What can hang from each mark
W: S X
S: W
Y: S X
X: C N W Y
Z: N W Y
C: X

Each row was made from one small tree. Brackets hold a mark, then the marks that hang from it, in alphabetical order. Every link used is in the known rows. Write each row's tree.
Known rows
(S (W X)): [ 15   5  -4  -8 -14   0  18  -6   0 -15   4 -14  23   5  -3  -3 -20 -23
   0   6 -14  -6 -12 -25  -9  -5   5 -12  -2  15   6   2   4 -10 -10  15
   0  -5   4  12  13  13   1 -11   8  -4   5]
(S W): [ 16   5   2  19 -10   3  16  -8  -1 -14  -4 -14  13   1   1  -2 -22 -14
   0   5 -18  -2 -12 -22  -7  -4   8  -9  -1  10   7  -2  15  -4 -15  17
  -2  -5   3  10  16   9   0  -9   6  -4  -2]
(Z N (W S (X C Y))): [ 10  13 -11   4 -14 -12  11 -13  -3 -18  19 -15  39   6  -7  -5 -39 -31
   7   1  -3   1 -23 -38 -11  -6   2 -10   2   2  10  -1  -8 -16 -16  21
  12  12  -5  15  10  15  -5 -16  31  -2  32]
(W S (X C N Y)): [  9  10 -14  -8 -10 -10  11   5  -5 -17   8 -17  42  -5  -7   0 -26 -22
   7   3  -3   0 -33 -32  -9 -10  -3 -10   1  -1   2  -4 -19  -8  -6  19
  11   4  -5  16  13  17  -3 -18  33   9  43]
(S (W (X N))): [ 10   5  -5 -19 -12  -4  19   0  -4 -14   2 -18  22   2  -2  -4 -22 -23
   0   8 -16 -13 -18 -17  -7  -4  -2 -12   0  13   3  -2   1  -2 -10  12
   6   1   4   6  11  11   2 -12  19  -2  13]
(S (W (X C N Y))): [  9   7  -4   6 -10  -7  15  12  -2 -15   1 -16  34  -4  -6  -3 -32 -26
   0   8 -12  -2 -31 -26  -6  -6   1 -14   0   2   1   0  -7  -6  -1   9
   7   9  -1   9  12  19  -2 -22  37   5  34]
(C (X W (Y S))): [ 16   7  -6  32 -23  -9  19  -7  -6 -23  -2  -9  45   4 -14   0 -34 -12
  -3   1 -20  -2 -19 -37 -13  -7  26 -13  -2   4   5   1  -1  -7  -1  28
   1   4   2  29  14  17 -10 -18  27  -1  25]
(X N W): [ 12   7  -3   3 -14  -4  15   0  -3 -17  -8 -19  20  -8  -1  -1 -23  -5
  -6   5 -16  -7 -19 -23  -5  -4  -1  -8   1  10   3  -4  13   3 -16  22
   5   4  -3   9  14   8  -1 -13  25  -2  13]
(C X): [ 20   4  -6   4 -17  -2  16  -5  -8 -19  -5 -12  24  -5  -8  -2 -11 -27
   8   8 -15  -2 -13 -24  -8  -7   5  -9  -1   6   4  -1  -2  -4  -7  17
   3   4   2  14  14  11  -3  -8   8  -5   5]
(S (W (X N Y))): [  8   6  -3   1  -9  -8  19   1  -4 -17   2 -18  26   0  -5  -3 -23 -29
  -1   9 -17  -7 -23 -22  -9  -5   0 -13  -1   8   3  -2  -4  -4  -2  11
   7  10   1  10  11  15  -2 -19  29   2  20]
(C (X (W S) Y)): [ 13   7  -6  21 -18  -9  16  -7  -5 -23   4 -11  44  10 -11  -3 -29 -18
  -4   0 -17  -3 -18 -36 -13  -7  12 -11  -1   6   5   1  -1 -10  -4  26
   2   4  -3  27  16  16  -9 -17  23  -1  27]
(Z N (Y S X)): [ 14  10  -5  24 -17  -7  14 -31 -11 -19   7 -11  31  -9 -10   2 -32 -15
  12   7 -10   7 -15 -22 -17  -7  15  -9   4   4   6  -9 -10  -6 -25  28
   8   8  10  15   4   7 -12  -5  18 -10  14]
(Y X): [ 20   5  -2   1 -13  -1  16 -10  -6 -19  -4 -14  26 -10  -6   0 -16 -10
   7   7 -10   1 -15 -25 -10  -6   8  -8  -1  11   4  -4   0  -4 -16  22
   0  -2   5  10  12  12  -4  -7   8  -3   6]
(Y S (X W)): [ 17   7  -2   8 -23  -4  18 -12  -4 -21  -2 -10  43   3  -9   2 -38  12
  -4   1 -15  -6 -15 -34 -13  -4  27 -11  -2  14   5  -2   5  -5 -20  34
  -3 -10   8  19  13  13  -7 -10  17  -4  19]
(X C W (Y S)): [ 16  10  -4  44 -17  -4  12   0   0 -19  -4 -10  42  -7  -9   2 -43   5
  -4  -2 -13   9 -27 -42  -9  -7  25 -10  -2  -2   5   0   4  -7 -10  31
  -1  -3  -2  25  17  19  -7 -20  33   5  31]
(Y (S W) (X C N)): [ 12   7  -1   7 -21  -4  18   2  -8 -15  -5 -11  43   3  -6  -2 -49   7
   5   5 -13  -8 -29 -23 -10  -2  22 -14  -1   5   0  -5  -1  -1 -19  19
   4  -6  11   7  13  14  -3 -14  30   1  33]
(Z (W S (X C)) Y): [ 15  10 -11  18 -20  -7  11 -19   3 -18  21 -11  46   3  -6  -4 -39 -30
   2   0  -8   8 -20 -42  -9  -6   6  -9   1   0   6  -1  -5 -20 -20  24
   3  14  -5  19  11  15  -8 -15  19   2  21]
(C (X N Y)): [ 14   5  -7  13 -13  -9  17   2 -12 -21  -7 -16  27 -10 -10  -2 -14 -33
   7  10 -19  -2 -24 -20  -9  -7   1 -10   0   0   1  -4 -10   2   2  12
   9  18   0  14  11  13  -6 -17  28   0  20]
(C (X Y)): [ 19   4  -5  23 -13  -6  15  -4  -8 -21  -5 -12  27  -7 -11  -2 -12 -33
   7   8 -17   5 -18 -28 -10  -8   8  -9  -2   1   4   0  -7  -5   2  16
   3  11  -1  19  14  15  -7 -15  17  -1  11]

Which tree is each row?
[ 13   9  -4   1 -24  -6  16   5  -6 -19  -7 -12  50  -3  -9   1 -48  16
  -2   2 -11  -6 -29 -31 -10  -4  20 -13   0   5   0  -4  -1   0 -20  29
   4  -4   6  11  13  15  -5 -16  36   2  41]
(Y S (X C N W))
[ 12  10 -13   2 -16 -10  14   6  -7 -17   1 -15  43 -11 -10   3 -33 -15
   7   4  -8   1 -33 -31 -10  -9  12 -11   0  -3   1  -3 -19  -4  -3  21
  10   4   0  18  12  18  -4 -19  36   8  39]
(W (X C N (Y S)))
[ 10  12  -4  21 -14  -9  10 -17  -3 -20  11 -11  47  -2 -10  -2 -47  -8
   3   1  -4   8 -22 -33 -14  -6   3 -11   7   3   4  -5  -4 -13 -28  30
   6   7   0  12   9  12 -12 -12  31  -7  40]
(Z N (Y (X C (W S))))
[  9   9  -7  -4 -14  -6  15  -6  -4 -16   1 -18  29   4   0  -1 -28  -1
  -6   0 -14 -11 -19 -25  -8  -5   0  -8   1  11   5  -6   9   0 -21  28
   6  -4  -2  14  15   7  -2 -10  22  -1  23]
(X N (W S))
[ 14   7  -6  -3 -21  -2  20 -12  -3 -15   7 -12  32  10  -5  -1 -32 -12
   1   3 -15  -9 -14 -28 -12  -5  20 -13  -2  14   7   0   1 -10 -12  23
   0 -14   8  19  13  13   0  -9   9  -2  12]
(Y (S (W X)))
[ 13   9   1  22 -13  -8  14 -21  -4 -21   5 -13  30  -8  -9  -2 -32 -16
   0   7 -12   6 -13 -26 -13  -5   3 -11   6   9   6  -4   3  -7 -22  26
   5  16   2   9   5   9 -13 -10  25 -12  16]
(Z N (Y (X W)))
[ 12   9  -4  27 -10  -6  13 -11  -1 -20   4 -15  34   4  -4   0 -28  -8
  -7  -2 -13   2 -19 -36 -11  -8  10  -7  -1   7   7  -2   7  -8 -12  30
   0  -4  -4  24  17  13  -7 -15  22   1  21]
(X (W S) Y)
[ 19   6   0   8 -17  -2  14   4   0 -20  -6 -11  41  -7  -9  -1 -36   4
  -2   4  -7   3 -22 -36  -7  -4  12 -11   0   8   2   1   6  -7 -17  25
  -3  -3   0  10  15  18  -5 -15  25  -1  26]
(Y (X C W))
[ 15  10  -6  12 -14  -1  10  -2   1 -16   1 -13  38   2  -2  -1 -37   3
  -4  -4  -7   1 -21 -37  -7  -7   7  -8   1   5   5  -1   9 -10 -21  30
   0 -11  -4  18  19  13  -2 -12  20   1  28]
(X C (W S))
[ 10   9  -5  17 -17  -9  13  -6  -2 -19   6 -13  52  -4  -9  -2 -46  -1
  -4   2  -8   2 -30 -32 -11  -5   3 -11   3   1  -1  -7  -5  -7 -22  28
   5  10   0  13  11  13 -12 -17  36   2  44]
(Z (Y (X C N (W S))))
[ 15   9   0  48 -14  -1  14  -3  -2 -15  -2  -9  35  -1  -5   0 -44  -5
   2   2 -16   7 -26 -32 -10  -6  25 -12  -2  -2   5  -1   4  -8  -9  21
  -1  -6   4  20  17  17  -5 -19  26   4  23]
(X C (Y (S W)))
[ 14  12 -12  21 -22 -10  12 -24  -3 -17  18 -11  40  -4  -9  -2 -47 -28
   9   4  -9   9 -18 -36 -12  -5  14 -11   4   0   8  -2  -7 -15 -23  25
  10  18   0  17   6  12  -9 -14  28  -6  22]
(Z N (W (X C)) (Y S))
[ 15   9  -2  40 -15  -6  15 -11  -2 -20  -2 -12  34  -2  -7   3 -34  -1
  -7   0 -17   3 -18 -37 -12  -6  24  -9  -2   5   7  -1   7  -5 -10  32
  -1  -1   0  27  15  14  -8 -16  25   1  18]
(X W (Y S))
[ 10   6  -9  -9 -22  -9  18  -2  -8 -20   1 -16  39  10  -7  -4 -28 -12
  -3   1 -17 -16 -19 -25 -10  -5   2 -12   1  10   2  -4   2  -1 -12  23
   7   3  -1  17  14  10  -4 -13  24  -4  30]
(C (X N (W S)))
[ 15  10  -2  37 -12  -5  11 -31  -3 -17   9 -15  13  -8  -2  -4 -27 -35
   5   7 -16  10  -9 -25  -9  -4   1  -6   4   2  10  -6  10  -7 -27  20
   7  27  -2  10   7   4  -9 -10  18 -11  -4]
(Z N W Y)
[ 13   6  -1  14 -10  -4  18  -5  -1 -17   5 -14  26   1  -6  -3 -22 -29
  -1   7 -16  -1 -17 -29 -10  -6   6 -12  -2   9   6   2  -1 -11  -2  15
   1   3   1  16  13  18  -4 -17  19   1  10]
(S (W (X Y)))
[  8   7  -7  10 -18 -13  17  -1  -8 -22   1 -15  43   8 -10  -4 -31 -18
  -4   2 -18 -11 -24 -28 -11  -6   5 -12   0   5   2  -3  -4  -2  -3  22
   8  10  -3  21  14  14  -8 -19  34   0  36]
(C (X N (W S) Y))
[ 13   5  -4  -5 -20  -7  18   4  -7 -20  -8 -15  30   0  -9  -4 -22 -15
  -3   7 -20 -12 -18 -23  -7  -4   2 -12   1  10   1  -1   4   2  -7  18
   6  10  -1  11  13  11  -3 -14  26  -5  20]
(C (X N W))
[ 12  11  -7   6 -15  -5  12 -27  -6 -16  12 -17  18   8   2  -5 -29 -21
   6   1 -11  -5  -9 -27  -9  -4   3  -6   2   9  12  -7  11  -6 -31  24
   9   4   0  11  12   3  -2  -5  12 -11   6]
(Z N (W S))
[ 18   9  -6  41 -14  -3  10  -3  -5 -17  -4 -11  35 -13  -7   4 -33  -6
   7   1  -9  14 -27 -35  -9  -9  21  -8  -2  -6   5  -3  -4  -7  -9  26
   2  -3   0  22  16  16  -6 -15  24   6  24]
(X C (Y S))
[ 11  12  -6  31 -14  -7  11 -39  -4 -17  19 -15  21   2   0  -4 -33 -32
   5   2 -13   5 -10 -27 -11  -5   1  -6   4   3  11  -8   7 -10 -31  25
   9  19  -2  15   8   3  -9  -7  16 -11   5]
(Z N (W S) Y)
[ 10   9 -16 -28 -13  -7  12   3  -6 -15   7 -18  38  -4  -4  -1 -26 -15
   8   2  -2  -6 -28 -28  -7  -9  -5  -9   2   4   1  -4 -13  -7 -15  20
  10  -4  -2  11  14  13   1 -11  24   6  37]
(W S (X C N))
[ 11   9 -13  -2 -15 -11  17  -6  -9 -18   3 -17  35  -7  -8   3 -24 -18
   5   6 -13  -4 -25 -29 -12  -8  11  -9  -1   4   3  -5 -16  -2  -3  23
  10   5   2  21   9  14  -4 -15  28   5  25]
(W (X N (Y S)))
[ 12  10 -12  11 -22 -12  15  -1  -5 -18   7 -14  46  -2  -8  -1 -44 -19
   2   4 -12  -1 -30 -38  -8  -4  18 -11  -2  -2   4  -2  -9  -7  -9  20
   9  15  -2  18  10  18  -5 -23  41   7  32]
(Z (W (X C N (Y S))))
[ 13  10  -4  33 -10  -5  10   0   2 -19   2 -12  42   0  -6   0 -38  -2
  -5  -3  -8   8 -26 -41  -8  -8   9  -9   0   0   5  -1   4 -11 -12  29
   0  -2  -7  22  19  17  -7 -19  30   5  36]
(X C (W S) Y)
